Known rows, with every way that one mark hangs from another:
(Q195 Q530): [  2.6  -0.6  -1.3   1.6 -19.3 -12.0  24.3  18.6 -19.8   1.9   7.9  26.5
  -4.4 -16.2   6.3  17.6 -12.0  16.1   1.3   2.8  -5.7  14.8  20.6  14.1]
(Q438 Q67 (Q530 (Q439 Q496 Q727))): [  6.2  -5.8   4.8  -3.3 -11.4  -4.6  21.1  29.6  -3.6 -14.1 -20.1  38.6
 -23.8  -0.7 -18.4  46.7 -33.0  -1.4   0.1  -0.2  -9.3   9.9  17.3  15.3]
(Q727 Q49): [ -2.2 -12.0  -8.4  -8.7 -23.3 -16.8  34.3  24.0 -18.5  21.9  -4.1  18.6
  -2.8  -0.6   8.3   2.1 -15.6  22.9  -0.9   3.1   0.3  12.0  41.5   8.2]
(Q496 (Q439 (Q727 Q49))): [  3.3  -0.8  -4.5   8.1 -25.4 -10.8  16.7  34.7 -22.5   3.8  -1.7  17.8
 -12.9   5.1  -6.9  -1.7 -13.2  13.0  -5.1  -0.6   7.8   0.2  31.3  18.3]
(Q438 Q67 (Q530 (Q439 Q496))): [  3.9 -13.9   1.2 -14.5 -21.7  -1.3  27.0  17.6  -3.4   3.7 -23.4  43.4
 -19.7  -8.2 -10.8  37.7 -37.7   4.0   2.3   7.8  -4.8  21.9  23.4  10.7]
(Q438 Q530): [ -1.0 -18.6  -7.7 -15.8 -14.8  -7.0  21.5  11.2 -13.2   2.7  -8.5  33.1
  -7.0  -9.2  -8.4  15.4 -18.6   8.8   2.6   9.7  -6.9  17.8  18.1   7.1]
(Q530 (Q439 (Q727 Q49))): [  1.6   1.9 -10.1   7.5  -7.3 -19.9  32.1  34.3 -25.8   4.8  -6.0  19.1
 -18.8   2.1   3.4  12.8 -21.9  14.2  -1.7  -8.4  -5.6  -4.4  42.0  18.1]
(Q439 Q496 Q530): [-10.6 -11.7  12.7 -13.3 -25.4 -11.9  22.1  38.5 -18.8  -1.4  15.9  33.5
  -7.3  -0.9  -2.4  27.4 -14.4   9.3  10.1   9.2  -4.1  12.8  24.0  15.9]
(Q56 (Q439 Q496 Q727)): [ -4.2 -13.1   9.4  -0.9 -14.8 -13.9  19.9  35.8 -18.8  -8.0   8.9  24.6
 -22.2   8.0 -10.7  24.9 -11.6  10.7  -7.8  -1.7  -1.4  -3.8  17.4  25.9]
(Q439 Q496 (Q727 Q49)): [ -0.3  -8.7   5.7  -4.2 -26.4 -26.4  29.9  43.9 -19.5   7.6  -0.3  14.3
 -15.3  11.1  -4.7  17.2 -12.2  15.5  -5.2  -1.2  -2.1   2.0  32.3  19.3]
(Q727 Q49 (Q439 Q496 Q530)): [  0.0   3.2  22.5 -21.2 -41.3 -26.3  31.7  57.1 -20.7  20.2  12.9  27.7
  -4.5   8.9  11.8  18.2 -23.9   8.9   2.0  17.4   4.5  18.9  46.1  18.3]
(Q195 Q496 (Q530 Q438 Q439)): [  3.8   4.7  12.7  10.2 -19.1  -0.9  37.9   1.5 -27.6   4.3 -12.0  31.2
 -28.5 -31.4   5.2  17.0 -28.5  -3.2   4.3  -8.3 -13.1  16.5  38.8   9.5]
(Q67 (Q438 (Q530 Q439))): [  1.9 -13.6  -3.4  -4.0 -13.3   0.4  29.0  16.2 -15.1  -3.0 -25.1  40.9
 -14.4 -22.7  -4.8  15.0 -37.1   2.1  -5.8  16.7  -9.0  15.9  25.0   5.2]
(Q438 (Q530 (Q439 (Q727 Q49)))): [  4.1  -3.1 -12.0  -4.4 -12.9 -18.0  31.2  26.3 -17.6   4.9 -13.6  21.1
 -22.6   0.9  -5.3  23.7 -32.9   3.1  -1.1  -5.7  -6.3   2.2  30.7  20.8]
(Q195 (Q496 (Q439 Q530 Q727))): [ -2.9   6.4  19.3  16.5 -21.2  -0.5   3.1  37.4 -24.1 -10.3  17.1  23.5
 -15.0  -6.9 -16.9  13.3  -8.7  -9.6   0.2  -1.2   8.6   0.1  20.4  12.4]
(Q496 (Q439 Q727)): [  3.0  -3.0  -2.0  14.2 -11.5  -0.4   3.3  28.3 -28.0 -13.7   0.5  27.9
 -15.8  -4.5 -14.5   2.8  -6.6  10.4  -2.3   2.0   3.1   0.4  20.6  12.8]
(Q56 (Q439 Q496 Q530 (Q727 Q49))): [-11.0  -2.7  13.1  -9.6 -28.7 -24.3  33.5  50.6 -14.7  -3.1  20.4  19.0
 -16.5  16.6  -3.2  35.9 -20.8   4.1   0.9  -6.0   3.9  -2.5  23.0  37.9]
(Q727 Q49 Q439): [  5.6   0.7   3.2 -12.4 -26.5 -21.1  31.4  36.7 -23.5  26.3  -4.2  23.2
  -2.3   1.9  14.5  -4.8 -19.5  21.3  -6.0  15.7   2.0  17.1  52.0   6.2]
(Q195 Q496 Q530): [  5.3   2.3  14.5   8.4 -27.9 -12.7  26.5  15.1 -18.4  12.6   7.5  21.7
  -9.2 -18.0   1.9  12.2  -8.2   5.3  -5.6  -1.2   0.6  14.8  23.7   6.4]
(Q195 Q496 (Q530 (Q438 Q67) Q439)): [  5.1   9.7  13.4  14.3 -18.4   8.3  37.8  -0.2 -14.0  -2.2 -22.3  38.6
 -23.5 -30.0   3.7  28.0 -33.1  -2.9   9.1 -10.0 -14.4  23.8  39.1   2.9]
(Q727 Q49 (Q439 (Q530 (Q438 Q67)))): [ -3.2  13.0  16.1 -14.7 -25.7   0.6  38.9  33.9  -9.6   1.7 -12.6  43.1
  -3.2  -6.6  15.1  22.0 -34.7   6.2  17.4   9.4 -12.9  29.0  53.4   6.6]
(Q727 Q49 (Q439 Q496)): [  6.8  -4.3  14.3 -19.9 -39.7 -26.0  31.9  45.3 -22.0  31.6  -2.1  23.9
  -7.5   8.4  11.5   3.1 -21.2  18.1 -10.7  19.5   5.8  18.1  49.0  11.8]

Rows:
[ -3.9  -5.4  -4.7   5.2  -1.5  15.2  33.7   4.5 -14.6  -8.1 -32.2  48.1
 -19.7 -22.1   0.8  21.6 -33.1  15.2  17.6  -2.9 -21.0  20.3  44.7   0.7]  (Q530 (Q438 Q67) Q439)
[ -1.7  -6.0   3.7   0.1 -17.5 -14.5  41.5  32.5 -25.3  -1.5 -18.7  24.6
 -35.3   0.1  -0.9  20.2 -32.8   8.0   4.0  -9.0 -14.8   3.3  46.5  21.7]  (Q530 Q438 (Q439 Q496 (Q727 Q49)))
[-14.0 -11.9  16.0 -14.6 -21.1  -0.8  29.2  26.9 -22.1 -12.2   1.0  38.6
 -17.8 -10.5  -1.6  27.8 -22.4   4.4  20.0   5.2 -17.1  18.5  28.3  15.6]  (Q439 Q496 (Q530 Q438))
[ -1.2  -2.0   9.6   8.2  -3.7   6.6  27.9  25.0 -15.0 -23.0 -28.7  42.2
 -30.0  -5.6  -9.1  37.3 -31.0   4.6  11.9  -7.7 -21.8   9.4  34.4  11.1]  (Q530 (Q438 Q67) (Q439 Q496 Q727))
[ -7.6  10.0  10.5  12.3  -8.4  23.1  10.4  26.5 -12.3 -38.6  -8.6  46.9
 -15.6 -12.0 -15.1  30.3 -21.6  -4.5  21.9  -4.9 -12.2  13.1  21.7  13.8]  (Q496 (Q439 (Q530 (Q438 Q67)) Q727))
[ -7.8   4.1   2.2   0.7 -15.1 -19.9  26.9  46.6 -17.6  -5.2  13.0  18.5
  -4.7   6.5  -0.1  24.0 -12.8   8.1   8.8  -5.9  -5.8  -0.1  30.8  21.8]  (Q439 Q530 (Q727 Q49))
[  2.5  -8.9 -11.1  -8.4  -8.4   5.0  26.7   8.2  -5.4   0.7 -26.5  45.6
 -11.3 -14.1  -7.3  31.0 -34.9   6.5   5.9   4.5  -7.5  18.8  25.6   4.6]  (Q438 Q67 (Q530 Q439))
[-10.5  -4.0  18.7  -1.8  -9.9  -5.3  22.9  38.4 -22.5 -29.7   4.3  32.7
 -23.2  -2.4  -9.8  36.4 -18.2  -2.5  18.5  -1.7 -20.6   7.6  22.4  19.7]  (Q439 Q496 (Q530 Q438) Q727)
[-15.0   5.1  10.2   5.0   1.4  12.4  25.8  23.2  -6.7 -39.4  -0.9  44.9
 -16.3  -6.7  -6.6  44.5 -26.3  -1.8  20.2 -12.1 -18.5   7.2  21.6  20.9]  (Q56 (Q439 (Q530 (Q438 Q67)) Q727))
[-12.0  -8.1  18.1  -9.7 -21.2   9.0  30.1  24.8  -7.2 -17.5  -9.4  47.3
 -10.9  -9.4  -4.4  40.2 -25.5   5.2  22.0   3.8 -17.2  25.5  29.1  10.9]  (Q439 Q496 (Q530 (Q438 Q67)))
[-11.3  -2.0  16.8  -7.9 -23.6 -15.4  36.3  42.5 -19.2 -13.2   1.7  24.0
 -20.5   6.7  -0.9  32.3 -23.9  -1.3  14.7  -5.0 -15.3   8.3  33.0  25.6]  (Q439 Q496 (Q530 Q438) (Q727 Q49))
[ -1.1  10.0   9.7 -14.1 -28.7 -21.4  29.6  46.1 -23.3  15.5  11.2  27.0
   1.8   2.2  16.1   9.4 -22.6  10.7   3.6  13.9   0.6  17.3  47.8  12.8]  (Q727 Q49 (Q439 Q530))
[  4.6   2.8  16.5  11.6 -38.0   7.2  21.5   0.7 -26.1   1.9  -4.9  31.7
 -23.3 -30.6  -5.2   3.3 -19.4  -5.1   1.2  -0.7   1.6  21.4  26.8   9.1]  (Q195 (Q496 Q439) (Q530 Q438))
[-13.8  -0.1   6.7  -2.9  -8.3  15.5  27.9  15.1  -9.3 -21.2 -10.3  48.2
  -5.7 -16.4  -1.1  33.1 -23.8   8.3  26.0  -0.3 -19.5  23.1  32.7   4.4]  (Q439 (Q530 (Q438 Q67)))
[  1.2  -5.5   3.9   6.8  -6.8 -15.7  19.6  37.4 -26.4  -6.0  -3.7  28.2
 -27.0   0.0  -7.7  24.1 -18.4   9.5  -1.0  -1.5  -6.4  -1.8  28.3  18.1]  (Q530 (Q439 Q496 Q727))
[  2.9 -18.3   7.9 -11.1 -24.3  -6.8  30.8  25.0 -15.4   2.1 -24.4  43.1
 -19.8 -15.5  -7.0  24.5 -37.6  -0.9  -7.9  19.6  -5.4  16.8  24.1  10.1]  (Q67 (Q438 (Q530 (Q439 Q496))))
[  6.2  -9.5  13.3   1.0 -13.4 -10.2  23.1  36.4 -15.5 -16.4 -21.6  37.1
 -25.4  -8.8 -15.6  31.8 -32.6  -6.6 -12.0  10.5 -10.0   4.8  17.3  15.7]  (Q67 (Q438 (Q530 (Q439 Q496 Q727))))
[-10.6  -5.1   4.6  -1.7 -19.7  15.2  18.2  16.1 -26.2 -15.8  -1.3  43.3
 -15.5 -17.5  -5.3  10.5 -22.8   1.8  19.8   5.5  -6.5  18.4  27.6  13.7]  (Q496 (Q439 (Q530 Q438)))
[ -4.0   7.1   2.0   4.2 -26.3 -10.5  15.9  45.7 -21.8  -7.0  11.7  20.1
  -9.8   2.6  -6.4  13.9 -17.0   3.1   3.8  -1.6   6.1   0.3  27.1  25.3]  (Q496 (Q439 Q530 (Q727 Q49)))
[  4.9 -10.6   1.6  -6.2 -11.5 -14.7  20.5  30.2 -19.0  -6.3 -11.3  32.1
 -29.1   0.2 -16.4  33.8 -28.0  -2.5  -2.9   1.9  -8.8   2.7  17.3  20.5]  (Q438 (Q530 (Q439 Q496 Q727)))
[  9.3   9.3   4.9   5.5 -30.0 -31.7  37.7  43.3 -19.5   5.4   1.3  18.3
 -24.7  -0.6   6.0  31.2 -27.3   6.1  -6.8  -9.6  -1.5   0.5  31.2  32.5]  (Q195 (Q530 (Q439 Q496 (Q727 Q49))))
[-17.2 -15.7  15.5 -15.2 -22.8   0.4  33.4  23.1 -18.2 -13.8   6.3  43.2
 -23.4  -4.3  -2.3  34.1 -28.2   2.5  13.5   1.8  -9.3  15.1  24.6  26.5]  (Q56 (Q439 Q496 (Q530 Q438)))
[ -8.0  -2.6  19.3   3.2 -28.9  14.0  16.8  13.0 -27.1  -5.3   0.7  33.9
 -20.0 -21.7  -9.5   5.8 -20.7  -8.4  11.7   2.5   0.4  17.9  30.7   6.3]  (Q195 (Q496 (Q439 (Q530 Q438))))
[  7.0   7.4  19.0  14.5 -35.4  17.8  21.3  -0.6 -11.0  -3.5 -16.6  37.9
 -18.0 -28.8  -6.7  14.7 -23.4  -4.7   4.1  -2.4  -1.1  27.6  27.3   4.6]  (Q195 (Q496 Q439) (Q530 (Q438 Q67)))
[ -6.6   5.3   5.8   3.7 -23.4   0.2  24.0  33.3 -24.5 -16.4  -0.9  28.2
 -20.1  -4.6  -5.8  15.6 -24.9  -2.3  15.2  -5.2  -4.5   6.4  33.3  24.0]  (Q496 (Q439 (Q530 Q438) (Q727 Q49)))
[  2.9  -4.2   1.6   0.0 -20.4 -25.6  34.0  43.7 -23.9   9.4  -5.6  17.8
 -25.0  10.1  -1.7  20.4 -24.9  12.0  -4.7  -4.9  -1.8  -2.4  40.0  22.5]  (Q530 (Q439 Q496 (Q727 Q49)))
[  4.4   0.2  -7.3   2.8   2.7   2.1  19.5  20.2  -5.5 -18.4 -22.2  40.1
 -17.3  -9.1 -15.1  37.8 -30.9   0.0   5.4  -4.8 -13.1   8.0  20.8   9.9]  (Q438 Q67 (Q530 (Q439 Q727)))
[ -5.0  -4.8  -5.8  -0.2 -15.4 -18.4  33.1  30.3 -16.8   3.5   5.9  15.2
 -13.4   8.4   0.4  12.8 -15.9  14.1  -7.6  -9.4   3.3  -4.1  30.2  25.4]  (Q56 (Q439 (Q727 Q49)))
[-11.4   3.1   4.2  -1.9 -11.0  -9.1  36.0  32.9 -19.6 -16.3  -0.4  24.4
 -14.3  -1.6   0.7  25.1 -22.5   2.9  17.6  -9.4 -20.2   5.4  36.9  19.9]  (Q439 (Q530 Q438) (Q727 Q49))
[ -0.9   0.6  24.1 -16.6 -26.7 -15.8  17.6  50.3 -22.9   4.1  14.5  36.5
  -5.5  -0.4   4.7  21.6 -19.5   7.9   3.9  21.9  -1.9  18.5  34.0  14.1]  (Q727 (Q439 Q496 Q530))
[  3.9  -5.6   1.1   6.9  -1.3  -4.0  21.7  26.2 -17.0 -18.3 -23.1  36.6
 -19.5 -14.9 -11.2  23.4 -31.3  -3.5  -7.9   7.4 -11.2   2.8  19.7   9.8]  (Q67 (Q438 (Q530 (Q439 Q727))))
[  4.8   6.0  11.2   9.7 -13.9 -10.2  32.2  26.3 -26.2 -20.6  -9.2  33.1
 -35.9 -14.6  -0.9  35.4 -27.7  -0.9   6.5  -9.3 -20.6   5.9  26.4  26.8]  (Q195 (Q530 Q438 (Q439 Q496 Q727)))
[ -5.9   4.8   4.8  10.7 -12.8   1.0   2.4  38.9 -25.3 -21.9  15.7  33.1
 -11.5  -5.7 -13.2  17.2 -11.0   1.3   7.8   1.3   2.2  -0.3  14.5  20.5]  (Q496 (Q439 Q530 Q727))
[ -3.1   1.7  24.9 -24.3 -39.0 -15.0  37.8  44.8 -23.0   9.8  -0.8  32.8
 -14.8   1.4  12.8  17.8 -32.4   3.5   9.8  14.7  -8.2  25.5  53.0  16.7]  (Q727 Q49 (Q439 Q496 (Q530 Q438)))
[-13.1   2.6   0.9  -1.8 -15.3 -18.7  32.6  41.6 -16.1  -8.3  19.7  20.0
 -10.3   9.6   0.9  27.7 -20.1   6.2   3.0  -9.7   1.3  -4.1  25.6  32.5]  (Q56 (Q439 Q530 (Q727 Q49)))
[ -2.2 -10.2   4.2  -7.0 -28.6 -24.9  34.8  38.9 -17.7   6.4   5.5  15.8
 -20.6  16.6  -2.5  20.7 -18.7  12.9  -9.9  -4.9   5.0  -2.6  27.6  30.1]  (Q56 (Q439 Q496 (Q727 Q49)))
